Every row comes from one small tree of marks. The marks that hang from a mark follow it in brackets, in alphabetical order. Every link used is in the known rows. Which tree was each row made from?
Known rows:
videb{rifi}: [  3.3   6.7  28.0  14.8   4.1  17.4  -6.0  -4.1  23.3 -12.3 -14.8   4.7
 -11.5  -5.0 -14.6  -4.2  -3.0 -15.5  -3.6   2.8 -16.8  -4.5  -9.1  -2.1]
buta{kaga{funo{gopuvi} sona{tamot{videb{rifi}}}}}: [-39.7  39.0  27.0  12.1   0.6  -7.1 -15.3 -11.9  13.0  17.7 -13.1 -15.0
 -21.7 -20.8 -40.6  -7.9   6.6 -22.5  -1.0   4.5 -15.1  10.5  -3.7 -34.4]
kaga{buta funo{gopuvi} sona{tamot{videb{rifi}}}}: [-27.9  36.6  29.8   0.0   7.8  -5.5 -11.6   0.2  -1.5  11.9 -28.2 -28.2
 -18.0 -22.5 -55.3   2.9  11.2 -18.2   9.4  -9.3 -12.5  23.6 -20.8 -36.2]
funo{gopuvi kaga{buta sona}}: [-17.9  30.4  24.1  11.2   5.3 -14.8  -2.8   0.7  -7.4  15.9  -6.8 -23.3
 -20.4 -33.4   1.2  14.9  10.0  -8.2  12.5  -6.0   1.9   2.4  -2.4 -25.4]
zema{sona}: [  4.2  17.5  20.3  15.1  -0.6   2.2 -10.2 -14.3  22.0 -19.4  13.6  28.3
   0.8 -24.2  23.6   0.5  -3.1  -7.5 -12.7   4.8 -12.5  10.0  -3.7 -17.6]
tuzi{sona}: [ -2.3  12.0  26.5  21.7   1.8   5.4   4.4  -9.0  15.9  -4.3  -4.5  -0.7
   8.1 -22.5  -7.2   5.8  -8.9 -19.6 -11.7   8.4 -11.8  -3.2   5.8  -8.0]
tuzi{sona{tamot{videb{rifi}}}}: [-14.6  20.5  30.1  16.9   5.6  20.8   9.2 -11.9  31.2  -6.0 -15.6  -7.7
   7.8 -12.4 -57.5  -3.7   1.7 -21.7  -9.8  10.4 -23.1 -14.4  -5.9  -8.9]
buta{kaga{funo{gopuvi} sona{tamot{videb}}}}: [-42.8  38.9  19.2  11.3  -1.8 -18.7 -10.8 -11.5   4.4  20.2  -6.7 -11.5
 -13.4 -27.0 -31.4  -1.0   2.9 -18.1  -1.2   6.2  -7.3  17.8   4.9 -44.4]
funo{kaga}: [ -4.9  12.8  19.5  17.2  -0.4  -5.6   6.9  -4.0   8.6  -0.4  -6.3  -7.2
  -9.0 -20.3   6.8   6.8   1.9  -7.8   3.0   7.7  -4.2 -12.6   9.8  -7.7]
tiza{funo{gopuvi kaga{buta sona}}}: [-26.5  42.7  15.0   3.3   2.2 -22.1  -6.3  -0.6  -8.1  15.6   8.7 -19.6
 -32.8 -36.1 -13.5  12.2  17.3  -4.7   6.0  -8.9   3.9   1.3   1.1 -22.8]
tiza{funo{gopuvi kaga{sona{tamot{videb{rifi}}}}}}: [-34.6  46.3  14.5   4.3   3.7  -8.3   0.5 -12.0  15.8  19.2   7.9 -18.2
 -32.6 -19.3 -52.9   3.6  22.9 -11.1   2.9  -3.0  -5.1 -10.4  -5.9 -12.5]
rugeb{zema{sona}}: [ -2.7  18.7  18.0   8.3  -7.9   8.2   2.8  -8.2  31.0  -9.3   6.9  31.5
  10.9 -36.4  38.8   0.6  -6.4   9.4 -10.5   1.1 -20.3   7.4 -12.4 -15.5]
tiza{funo{gopuvi}}: [ -9.8  21.9   0.3  -1.1  -6.2 -15.7   0.4 -11.8  19.5   4.9  23.7  10.8
 -23.0 -14.5 -14.0   9.4  10.9  -2.7  -2.7  -0.4   1.7   7.9   8.4 -11.3]
rugeb{zema{sona{tamot{videb}}}}: [-17.4  26.4  14.1   3.8  -7.0  11.2  10.7 -11.3  36.4  -8.5   3.3  28.8
  19.1 -33.2   1.8  -1.5  -0.3  11.1  -8.4   3.8 -23.6   3.4 -15.0 -25.2]
rugeb{zema{sona{tamot{videb{rifi{zefif}}}}}}: [-14.1  22.6  19.7   4.4  -4.3  26.6  11.3  -5.1  48.4  -8.7  -2.1  22.9
  15.6 -27.8 -11.3  -7.7   7.2  13.5 -11.2   8.8 -39.1 -11.5 -12.5 -18.1]
zedugad{zema{sona{tamot}}}: [-12.5  17.4  18.7  11.6  -4.9   9.9   8.1 -15.9  21.2  -9.8  13.5  34.8
   6.2 -13.0   7.7  -5.1   0.1  -2.5  -3.7   8.2 -14.7   1.1 -18.9 -22.4]
kaga{buta sona{tamot{videb{rifi}}}}: [-30.1  34.2  35.2  10.0  16.1  15.3 -10.6   7.0  -4.6  -6.4 -35.2 -16.1
  -2.0 -22.1 -60.4  -1.8  -1.3 -16.1   1.2  -8.5 -17.0   3.4 -26.9 -38.2]
zema{sona{tamot}}: [ -2.2  21.3  11.1  13.5  -3.0   6.7   2.3 -14.1  25.7 -19.6   5.3  24.5
   8.5 -19.1   2.3  -2.1  -1.0 -13.6  -7.3   4.8 -19.6  -2.7  -5.8 -25.4]
zedugad{neti zema{sona}}: [-11.2  -2.8  23.3  18.6 -11.5  11.7  -8.0  -2.6   7.8 -11.3  26.3  50.0
 -13.3 -16.6  34.6  -4.2  -4.8   5.7   2.5  -5.1  -0.6   5.8 -19.3 -17.1]
kaga{buta funo sona}: [-16.4  27.9  34.7  10.7   9.4 -13.1 -19.8  10.0 -27.8   2.3 -31.1 -22.2
  -9.3 -35.7  -5.5   6.6  -9.5 -19.3   1.7 -10.7  -5.9  30.0 -12.7 -37.2]
tiza{funo{gopuvi kaga{buta sona{tamot{videb}}}}}: [-40.3  49.7  11.7  -1.7   3.5 -19.7   1.0  -3.7  -2.5  16.1   5.6 -22.5
 -25.9 -32.3 -48.6  10.6  22.8  -2.6   7.1  -6.2   0.8  -1.9  -2.0 -31.8]

Which tree is each row?
[-36.2  32.3  19.9  23.6   2.2   1.1  -7.1  -2.3  -0.4   3.2 -15.7  -0.4
   0.8 -26.2 -17.6  -6.4 -12.2 -23.8  -6.0   4.4 -14.3  -8.6   0.3 -43.2] | buta{kaga{sona{tamot}}}
[-24.1  33.8  16.1   9.3   3.3 -11.4   8.0   1.1  -4.3  15.5 -13.6 -26.2
 -12.9 -29.2 -17.0  12.6  12.2 -14.0  16.9  -5.0  -4.2  -9.1  -4.3 -32.0] | funo{gopuvi kaga{buta sona{tamot}}}
[-12.6  24.8  20.0  10.9   2.7 -22.7 -11.2  -7.0  -5.7  20.4  -5.1 -12.1
 -15.5 -23.5   2.1  12.4  -3.1 -22.0   1.4  -5.4   0.5  32.8  -5.7 -23.1] | kaga{funo{gopuvi} sona}
[-26.5  32.6  31.5  12.4  10.6   1.4 -10.2  -3.5  -1.3   7.7 -30.8 -19.1
  -7.1 -16.7 -50.7  -2.8  -3.3 -27.3  -2.3  -3.6 -15.8  16.4 -19.2 -26.1] | kaga{funo sona{tamot{videb{rifi}}}}
[-23.1  30.5  19.0  22.0   6.3  -3.4   7.8  -0.8  -5.9   9.3 -18.7 -19.0
  -1.3 -24.2 -13.7   5.8  -3.1 -22.6   5.0   0.5  -8.5 -16.7  -4.0 -23.7] | funo{kaga{sona{tamot}}}
[-29.9  30.7  30.8  21.7   0.8 -14.9 -22.3  -3.0 -11.1   9.3 -14.9  -8.3
 -12.9 -33.7   4.5  -4.2 -11.9 -23.2  -8.1   3.8  -7.9  16.9   4.4 -36.5] | buta{kaga{funo sona}}
[-34.3  35.2  15.0  14.5  -4.9 -18.1  -8.0  -8.9   1.8  19.4 -10.0 -11.6
 -13.6 -26.3 -12.2  -1.6  -1.0 -25.6   1.6   3.9  -9.9   9.7   5.5 -41.6] | buta{kaga{funo{gopuvi} sona{tamot}}}
[ -8.5  22.5  10.1   6.9  -9.8  11.9  13.5  -8.3  34.2  -9.3  -0.2  28.1
  18.3 -32.5  20.5  -2.0  -4.3   3.6  -5.8   1.8 -27.0  -3.9 -13.9 -22.7] | rugeb{zema{sona{tamot}}}
[-32.1  38.3  19.9   6.2   6.2 -12.0   5.4  -1.6  -1.4  16.3 -10.3 -26.6
 -12.2 -29.9 -36.3  13.5  16.1  -6.6  14.1  -2.7  -1.6  -1.6  -5.7 -34.8] | funo{gopuvi kaga{buta sona{tamot{videb}}}}
[-41.4  34.5  32.1  17.4   4.1   4.2 -14.3   1.1   5.5  10.1 -25.3 -17.1
  -8.7 -24.8 -45.6 -12.5   1.4 -19.4  -9.5  11.0 -26.8  -2.6   4.0 -38.4] | buta{kaga{funo sona{tamot{videb{rifi{zefif}}}}}}
[-18.7  28.3  11.1   8.7   0.2 -18.0   1.1  -7.0  -2.1  20.5 -13.3 -16.1
  -7.4 -19.0 -19.2   9.5  -1.2 -27.9   6.6  -4.8  -6.5  19.8  -7.4 -31.6] | kaga{funo{gopuvi} sona{tamot}}
[-31.0  31.1  33.1  10.1  16.1  19.4  -5.8  13.7  -2.4  -3.8 -34.2 -17.7
   3.8 -22.6 -64.1  -1.5   2.2  -9.8  -1.8  -2.6 -24.5  -5.0 -16.9 -40.1] | kaga{buta sona{tamot{videb{rifi{zefif}}}}}
[-31.1  42.4  10.6  12.7   3.3 -11.5   3.7  -2.1  -6.7   9.6  -2.9 -15.7
 -15.9 -27.7 -27.3   3.7   5.1 -17.7  -0.8  -4.2  -5.3 -16.0   0.0 -21.4] | tiza{funo{kaga{sona{tamot}}}}
[-16.6  17.3  15.7   9.5 -12.0 -21.0  -9.6 -11.8  16.0   9.4   3.2  -0.1
 -20.5 -21.8   8.2  -0.3   4.2 -10.9   0.0  11.1  -6.4  14.2  19.9 -25.5] | buta{kaga{funo{gopuvi}}}
[-28.7  31.1  23.1  16.0  -3.0 -22.1 -18.6  -8.9  -1.3  19.6  -2.4  -8.6
 -20.4 -30.6   6.1   0.9  -2.7 -20.1  -2.9   3.6  -3.7  21.5   7.6 -34.6] | buta{kaga{funo{gopuvi} sona}}
[-27.1  31.5  19.3  12.6   6.6   2.7  10.2  -4.8  19.8  22.4  -6.3 -23.7
 -14.0 -16.3 -44.0   6.3  19.4  -9.7   5.9   6.9 -15.8 -19.2   0.2 -16.7] | funo{gopuvi kaga{sona{tamot{videb{rifi{zefif}}}}}}
[-29.9  33.1  35.9   6.0  12.6   6.3 -10.7  13.3 -10.3   2.8 -41.8 -30.7
  -4.1 -26.3 -59.9  -1.8   4.6 -15.2   0.4  -3.0 -24.8  10.1 -13.6 -40.3] | kaga{buta funo sona{tamot{videb{rifi{zefif}}}}}
[-26.4  34.6  21.4  12.5   6.7  -1.2   5.2 -11.4  17.4  20.0  -7.0 -21.6
 -19.4 -15.4 -40.1   5.9  15.9 -15.5   9.0   1.2  -8.0 -10.6  -9.7 -14.7] | funo{gopuvi kaga{sona{tamot{videb{rifi}}}}}
[-33.7  37.6  29.4  13.2  11.2  -2.9   1.5   5.9 -13.3   3.7 -26.0 -27.4
  -2.7 -33.0 -37.6   6.6   4.4 -10.0   7.2  -2.4  -7.2  -7.7  -8.7 -37.3] | funo{kaga{buta sona{tamot{videb}}}}
[-21.0  30.4  10.1  15.2   1.2 -12.1  12.5  -8.1   5.8  21.8  -2.8 -18.2
 -10.9 -20.7 -12.0  12.1   8.2 -19.3  11.8   0.1  -3.3 -11.7  -0.4 -21.8] | funo{gopuvi kaga{sona{tamot}}}
[-25.2  33.2  25.4  16.1   8.1  -2.6   3.6   8.7 -15.8   3.2 -29.6 -26.9
  -3.3 -33.2 -19.1   5.9   1.2 -17.4  10.2  -4.9 -10.2 -15.1  -7.6 -34.8] | funo{kaga{buta sona{tamot}}}
